Each row comes from the steps of one walk. Every step used is in the known rows, and no mark comes twice. Write the walk behind each row, first mark first.
Known rows:
toru/vaso: [ 16   0 -10  25 -28 -11  -7 -41 -20  24 -26   7 -20 -22  -8 -24  18  26
  -8 -24   9  37  36 -22  16 -28   8  -9   1  13 -26 -22   8 -27  19  -5
  25   9  13  23  27  -3 -10 -10  20 -15  17  32 -31]
kovez/tokodo: [ -7 -23 -13  26 -67  15  32 -20  10  -7  -7  35  -4 -25 -52 -13  26   7
  -4  34  40  32  42  -2  -8  36 -17 -13   1  37 -18 -16  -5 -16  20  16
  34  -8  80  30 -21  -3  -4 -11  -3 -12  30 -13  -9]
toru/vaso/ludi: [  8 -15   3  32 -15   1   1 -47 -46  36  -3 -16   4  -6  16 -21  25  40
   3 -38  24   0  13 -17 -10 -45  22 -34 -16  52  -8   4  19  -6  -4  -8
  42  -3 -27  31  -3 -22  18  -5  -3   0  43  25 -20]
nesi/rozegu/ludi/fomak: [ 65 -41  30   0  -6  27  59 -29  46  22   7  35  27 -61  51 -32  -1 -11
 -40  -3  52  69  39 -27  -5  -8  44 -29 -16  16 -39  23 -10  17  -5  22
  44  44   4  26  12 -41 -22 -26 -56 -78 -13 -32  21]
rozegu/gepo: [ 34 -45  11  16 -20  24   9 -46 -24  -2  13  11  37 -34 -26 -14 -12 -27
 -20 -24 -15  12  12 -41 -13  -5 -28 -21   1   2 -29   1 -19 -20 -11  36
  25  10   9  59  -9 -25  27  -1  22 -48 -10  19   6]
damap/ludi: [ 32 -82  13   5 -73  -6  31 -17  12  33  -7  17 -12 -28 -18 -18  14  -7
  -8   9  16 -12  -6 -22  -4   2   6  -6  15  27  -6  -4 -14 -35   3  28
  45 -17  39   2 -39 -11 -24 -27  -5   4 -44   4  19]
fomak/ludi/damap/toru/vaso: [ 31  47 -30 -16 -46 -20 -25 -20 -34   8 -20  23  61   5  34 -45  58  54
  39 -34  12  -4  -6  32  23 -41   8  39  17  32 -72  17  -2 -10  37 -40
  11  18 -10 -33  18 -13  -2  -7  57  10  -9  21   5]
fomak/ludi/damap/gilu/kovez: [ 57 -49  -2   1 -82 -43  19  23  23 -40   9  43  58  61  56 -26  25   1
  15  17  76  20 -48 -17 -12 -35  16  78   4  24 -31  44 -28  17  36 -17
 -51 -41  63  -1  25   6 -42  12  20  56 -24 -27 -27]
komu/nesi/rozegu: [  6 -13  -3  23 -15  10  34 -44  15  25 -21  48 -16 -12 -39 -36  12 -16
 -23 -15  41  -5  19  25  -6  26   5 -33  -2  47   7   7  -6  20  25  19
  31  -2   5  80  20   5 -12  -9 -92 -21   2  13  16]
nesi/toru/vaso: [ 27  46  13  15 -18   1 -27 -38 -27  24   2  27 -23 -35 -24  -7  34  28
   9 -12  21  31  33 -52  17 -21   6 -42 -25   0 -36 -20   2 -42  11   2
  31  16 -27  25   8  21   4   1  28  18  12  58 -38]
komu/nesi/rozegu/ludi/fomak: [ 62 -39  19  -1  12  28  59 -55  22  26  21  47  31 -42  11 -42  20 -15
 -36  24  73  51  30  15 -37  14  56 -29 -24  35 -31  -7  -5  35  -8  26
  30  39  -3  54  28 -13  -3 -24 -93 -69  -3 -42   7]
vaso/ludi/damap/gilu: [ 18 -25  27  -6 -40   3  20   3 -29  11  24  36  27  19  79   3   7  12
   1 -24  53   4 -44   3 -35 -30   3  28  13  45 -26  55 -34  14   1 -13
   0  -7  31  20  13   0   1  -4 -10   8 -15 -24 -23]
rozegu/ludi: [ 18 -28   3  23 -11   3  27 -39  -6  24  13   5  23 -59 -16 -34  17   8
  -9  42  61  31  23 -15  -1 -29   4 -12 -11  17 -37   1 -25 -21 -13  30
  57  27  31  25 -14 -31 -22 -18 -16 -56 -20  -3 -11]
damap/toru/vaso: [-13   6 -17  16 -19  -5 -32 -42 -39  32 -25 -14  -3 -14 -24 -48  26  58
   9 -31  -8  17  32  13  40 -34  -1   2 -10  27 -39  -4 -19 -46  10   8
  26  16   1  -7 -19  10   5 -32  26 -43 -25  58  -7]
toru/damap/gilu: [ 20 -20  22   4 -18 -54 -20  14  23  13 -17   4 -15  21  24 -23 -24  28
 -29  -3  24  28  -5  -2  -6 -16  18  33 -36  -6 -20  -2   3  -2  33  11
 -10 -31  60  67  31 -17 -37 -32  28 -30 -53   4 -36]
damap/toru/nesi: [-55  -5  34   2 -59  13  13 -24 -28  40 -26  26  20 -78 -34 -12  34 -12
  15   9 -14  -2  36  22  37  14 -28 -21  26  43 -54  17  -8 -24  12  35
 -13   5  24   7 -73   5   2 -54  21 -51 -56  53   8]
nesi/rozegu/gepo: [ 48 -23  19  29  -2  36  24 -38  19  11 -12  -2  23 -23 -20 -18 -37 -32
 -33 -51 -18   8  13 -49  19   5 -19 -33   1   5 -22  36  -4  -6   0  33
  36  20  -9  77   4 -37  19  -1 -27 -51 -24  20  40]
ludi/vaso: [-31 -15  58   3 -31  27  11 -16   3  17  17  51  -6 -42  27 -19  29 -18
 -10  10   7  51  23   9 -13 -15  -3 -54  13 -17  -4   2 -53 -24   4  15
   8 -15  44   2  28 -24 -21 -21 -14 -45 -19   9 -35]
sakub/ludi: [-11 -31 -20  43 -55   8  13 -37  48   6  -3  51 -25 -69 -29 -26  18  -2
 -26 -14  16 -12  23 -26  20  20 -12 -10  35   0  -9 -28 -43 -18 -36  19
  24   7   9  25 -24  25   2 -22  12 -52 -31   9 -17]
toru/nesi/rozegu: [-23   0  40  30 -51  18  50  -8  21  43 -43  39 -23 -80  -3  -4   9 -48
 -32 -20  -2  17  30 -16  37  34 -29 -50  22  32 -31  38  26   6  28  18
   6   8  15  56 -19 -29 -23 -25 -41 -29 -16  31  17]
damap/gilu: [  3 -39  21   2 -29 -24   9 -25   3  -1   8  25 -25   5   7  -3 -18  18
 -12 -14  29  39  -5 -11   1 -11  -5   7  -5  23 -33  24 -38 -10  18  20
 -10 -17  61  47   7  15 -31 -16  -4 -27 -52  22 -32]
ludi/damap/toru/nesi/komu: [-28  22  20 -15 -63  10  34  12 -16  69 -41  51  58 -63   0 -40  60 -23
  38  18  -6  32  33  35  39   2 -46  30  27   7 -69  34 -25 -10  17   6
  27  38  28   0 -35  17 -16 -52  23 -29 -43 -14  29]
ludi/damap: [ 20  -3 -15  -7 -72  15  29   7  -8   7 -14  66  18 -31  38 -23  32 -19
   5  -9  24  29   3 -11 -10  -3 -22  25  27   6 -14   7 -34 -12  23 -18
  22  15  52   3  18  -7 -14  -4  12   4   4 -13  -1]
nesi/rozegu: [  9 -23  12  22 -33   5  33 -15  37  25 -37  23 -19 -26  -8 -32  -9  -3
 -25 -38  15  15  18 -30  25  -1 -10 -35  14  25   1  25  -8  -1  29  20
  37   8  21  45  -1 -20 -30 -18 -51 -33  -9  21  25]
komu/nesi/toru: [ 12  21  13  -6 -28   7   1 -54 -38  10  17  61 -12 -33 -69  -4  46  -3
  11  27  58   2   3   1 -43  20   2 -51 -28  28 -14 -26 -35 -12  -3  32
  20 -13 -17  56  -6  34  20   3 -40  12  -6  30 -26]
fomak/ludi: [ 26 -22  -1  -2 -61 -34  19 -14  -5 -16   3  35  29 -28  -6 -29  32  14
  13   9  38  -1  -8  -4   0  -5  -5 -27  16  56 -32  10 -15   8  19   8
  19 -24  12  23  -2 -50 -21  -8  19  -5  -2   5  -6]
gilu/muni: [-37   0  14   9 -56 -20  45  -2  -5   1 -27  31  16  16 -13 -12  25  36
   3  15  11   7 -20 -20  -6  -1 -17   6   5  36 -10  24 -64  -3  12 -11
   9 -31  61  27 -39  -1 -14  -8  -8 -27  -6  15  -2]
gilu/kovez: [ 14 -74 -14  43 -69 -14  21   3  23 -11 -10  15   1   4 -22 -45  32 -15
  -9  20  33  15  15 -31  -3 -19   0   9  -4  16  26  -5 -15 -15   3  33
  -8 -25  57   7 -14  11 -26 -12 -10   2   6   7  -8]
komu/nesi/toru/damap/ludi/vaso: [ 19  18  88  -5 -25   9 -20   1  13  54  18  47  -9  -5 -31  -9  56  -6
   0  56  49  -6 -23  32 -62  26  69 -32 -53 -44  13 -36  12 -43   3  22
  38 -46 -20  25  19  -7  -2 -30 -24  15 -55   3 -35]
vaso/ludi: [  0 -52  22  18 -39   8  14 -30 -26  25   6   1  14 -26   4 -15  27  11
   8 -17  35 -15  -1  -5 -28 -20   3 -39   1  66   7  17 -19   3  -8  20
  37 -18  -4  33 -33 -25  18 -17 -23 -22  20  -1  -1]
rozegu/nesi/toru/damap/ludi: [ 49  -7  41  23 -41 -25 -30  22  36  50  -4   9  49 -12 -40 -12  27  19
  -1  18 -30 -35  -9 -41 -22  32  41 -36 -47 -34  -2 -21  19 -60   0  35
  41 -52 -32  35 -40   0 -19  36  18  37 -60   4   6]

Which walk is each row?
[-30  40  30   0 -61  43  35  18  11  49 -49  54  29 -50  37 -16  28 -41
  -1 -34 -10  -3  14  29  52  20 -35  16  40  20 -49  64  -1 -12  34  -2
   1  33   9   1 -35  -2 -10 -33 -13 -28 -45  28  43] | ludi/damap/toru/nesi/rozegu
[ 25  71   8  -2  -9  27  -9 -41 -77  36  29  56  20   0  14  -1  77  15
  32  -9  69  -7 -13  16 -56 -19  34 -19 -26  39 -20 -12  16  -1  -8 -24
  30  13 -68  33  35  30  57  28 -19  61  61   9 -38] | komu/nesi/toru/vaso/ludi/damap
[ 32  30  46   9 -16 -35 -46  18  15  15   3  13 -13   6   2  -4  -7  37
 -15   2  37  28 -16 -34  -9  -6  23   5 -58 -21 -36   4  -1 -28  15  24
   1 -32  11  66  16  12 -13 -16  35  -3 -60  26 -52] | nesi/toru/damap/gilu
[ 25  49  16   4 -19 -19 -31  -3  -9  31  -5  39  -3 -17 -61 -11  37  13
  -2  31  55  -5  -6  10 -53  30  26 -17 -60  -4   3 -41  19 -13  10  21
  25 -21 -24  82  18   8  21  -4  -3  15  -7   8 -34] | komu/nesi/toru/damap
[ 21  55  -2  17   2   3 -27 -66 -52  22   8  40 -24 -13 -64 -12  54  24
  14   9  49  21  25  -7 -20  -2  30 -43 -38  27 -28 -43   7 -28   3   6
  23   6 -41  53  26  46  20  11 -15  23  20  46 -48] | komu/nesi/toru/vaso
[  72 -113   34  -26  -91   12   51   -7   24   21    2   45    4  -43
   38  -12   11  -12  -20    9    7   31    3  -28  -31   20   49   -8
   16   27  -17   -8  -24  -11   -8   14   21  -10   43  -14  -14  -17
   -4  -47    6  -17  -23  -26    4] | damap/ludi/fomak
[ -1   1  56  22 -11  50  22 -28   0  40 -24  -7  44 -58 -33 -11 -11 -54
 -22 -42 -48 -10  21  -7  49  13 -29 -42  10  22 -69  56  17 -15   3  49
  -4  29 -31  55 -60 -23  32 -28  -7 -72 -68  62  53] | damap/toru/nesi/rozegu/gepo
[ 18 -17   9  -2 -59  24  22   1 -31  22   8  46  38 -17  57 -12  40  -7
  15 -28  41 -13 -20   6 -41 -24  -7   5  24  44   1  26 -24   8   1 -12
  35   4   9   8  -1 -26  24  -6 -13   5  33 -26   3] | vaso/ludi/damap
[ 27  11  -9  12 -31  16   4  -8 -50  35  -5  24  22  -1  64 -17  48  21
  14 -44  21   5   0  -1 -25 -48  16  10   7  39 -15  12   9  -4   4 -43
  36  18 -13   9  24 -18  21   9  15  28  54  -4 -16] | toru/vaso/ludi/damap
[ -7 -27   8  20 -12 -34  27 -31   8  48 -21  27  69 -26 -35 -46  31  13
  24   5 -27  25  50 -15   1   7 -12 -37  -3  -2 -19 -19 -42  -7   0  41
  50  -5  10  61  -8  10 -38  31 -34 -32 -11 -26  21] | rozegu/nesi/komu
[-10  -5  59 -14 -50 -10  12 -15  13 -10  25  52  28 -32  30 -16  42  -2
   9  25  32  32  -4  16 -21 -17  10 -55  24  11 -29  15 -33  -1  17  10
  -1 -25   7  -7  30 -60 -22 -13  -3 -32 -15  -2 -29] | fomak/ludi/vaso
[-19  56  74   7 -10 -55 -23  33  22  11  -6  14  51  63  -6  13  16  86
   0  10 -16  -3 -45 -29 -21  16  30   4 -75 -21 -31  25 -48 -20  11  -4
 -36 -71   7  80 -13  23 -24  55   6   0 -63  19 -43] | rozegu/nesi/toru/damap/gilu/muni
[ -7  13 -15 -20 -59  12   6   8 -23  13 -15  45  43 -22  23 -44  44   9
  22 -17  12   1  -1  27  16 -16 -28  29  18  12 -37  23 -57 -22  19  -1
  11  17  34 -23 -22  11   4 -25  21 -33 -35   8  17] | ludi/damap/toru
[ 18  40  29  23 -16 -24 -44  19  18  28  -5  27  53 -23 -34 -12  28  33
  -2  -4 -25  -6  12 -32 -19  28  19 -50 -56 -33  -9 -31  10 -30  11  31
  21 -37 -37  66  -8  -8 -10  43  17   6 -12  10 -13] | rozegu/nesi/toru/damap
[ 57 -16  37   7 -60 -25 -23  22  25  47 -17   8  -3 -20 -24  -6  21  21
  -1  27  26 -20 -23 -44  -8  20  39 -10 -36 -20   1 -21  29 -49   8  24
  65 -28 -11  23 -27  -9 -12 -23  31  31 -52   9  -6] | nesi/toru/damap/ludi
[ 48   6  56   0  -3  22  -9 -43 -34  34  47  32  64 -31  44   2  50  47
  13 -46 -30  24  31 -40 -45   0  66 -88 -37  34 -33  -7   2  -8 -28   9
   0 -17 -92  28  -1   3  51  48  -4   8  51   5 -41] | rozegu/nesi/toru/vaso/ludi/fomak
[ 30 -67  16  13 -60  -3  25  17  -9 -11  18  16  30  70  67 -12  25  -6
   2  -2  62  -4 -38  -8 -35 -55  31  64  -9  36  12  55 -32  18   3  -4
 -30 -31  44   1   2  30  -7  -2 -12  34  -3 -28 -31] | vaso/ludi/damap/gilu/kovez
[ 82 -91  40 -21 -79 -13  21  31  48  36 -17  25  12 -27  52 -22   9  10
 -35  15 -11  26  -2 -13 -39  18  76  30 -17  -7  -4 -28  22 -12  14   5
  26 -27  37  12  -4 -42  -8 -52  44 -15 -28 -46   5] | toru/damap/ludi/fomak
[ 26  13  97   2 -45   6 -25  32  36  55   1  25 -11 -23   8  -5  32   2
   0  45  25  10 -14  -8 -29   3  54 -33 -40 -56   2 -15  13 -57   4  23
  52 -42 -10 -15   5 -32 -11 -31  17   3 -67  11 -30] | nesi/toru/damap/ludi/vaso
[ 38 -16   7  19  16  43  32 -68  -9  12   2  21  26  -2 -49 -28  -8 -41
 -29 -30  11  -3  10  -1 -22  19   2 -34  -9  14 -15  11  -3  11  -9  35
  24  17 -15 104  20 -11  32   5 -60 -43  -7  21  28] | komu/nesi/rozegu/gepo
[  7  37 -29  -2 -35  21 -24 -13 -38  30 -27  29  22   1  26 -48  45  31
  18 -43  -7  17  22  23  35 -39   1  45  12   8 -53  11 -19 -41  26 -23
  20  31  17 -24   9  18   8 -18  38  -9 -10  31  -3] | ludi/damap/toru/vaso
[ 37  62  15   7 -28  24 -22 -15 -51  35  20  36  20 -13  47   2  62  21
  25 -33  38   4  -8 -34 -23 -39  27 -11 -17  19 -26  17   8 -26   3 -29
  49  12 -53   6  12   2  32  14  13  53  47  13 -24] | nesi/toru/vaso/ludi/damap
[ 40 -35   4  34 -34  -3   5  -1 -26   0   7 -11   9  81  80 -12  24  24
   6 -29  50  18 -19 -15 -19 -73  51  68 -19  20  -6  24   0   6   6 -28
 -34 -14  16  -2  35  28  -1   9   6  51  22 -10 -48] | toru/vaso/ludi/damap/gilu/kovez
[-11  34  24   7 -23  13  43 -12 -25  87 -20  32  80 -89  -3 -51  69 -25
  44  64  43  38  41  42  26 -23 -24  33   4   0 -91  29 -27 -17  -9  19
  59  76  14  -5 -44   6 -24 -52  16 -52 -63 -29  30] | rozegu/ludi/damap/toru/nesi/komu
[ 23 -55   9  46 -72  17  43  20  18 -23  18  20  43  79  33   1  33   5
  15  31  93   8 -20   9 -43 -12  26  71 -20  44  -1  36 -12  14  15 -14
 -17 -38  89   9  -8  24   8   3 -21  54  30 -58 -26] | vaso/ludi/damap/gilu/kovez/tokodo
[ 11  36  28  38   7   4 -27 -49 -45  42  24  -2  53 -12 -16   0  46  50
  26 -36 -17 -23  19 -42 -14 -19  33 -84 -43  29 -17  -9   6 -35 -19  17
  27 -18 -90  42 -19  12  32  65 -13  30  32  39 -29] | rozegu/nesi/toru/vaso/ludi
[-15  -6   3  20  -8   8 -28 -45 -61  40  -4 -35  23   2 -12 -40  33  66
  20 -43  11 -26  19  21  14 -50  17 -19 -11  61 -25  14  -3 -17 -12   8
  38   1 -42   1 -40 -13  35 -37   4 -30   1  55  -4] | damap/toru/vaso/ludi
[ 14  17 100  10 -30   4 -33  21  41  56  17  25  47 -20   6 -10  38   3
  -5  28 -28  -9  -7  -6 -34  23  55 -64 -44 -70   7 -16   3 -64  -7  31
  33 -54 -24  10  -8 -25 -20  32   3  11 -70   1 -27] | rozegu/nesi/toru/damap/ludi/vaso
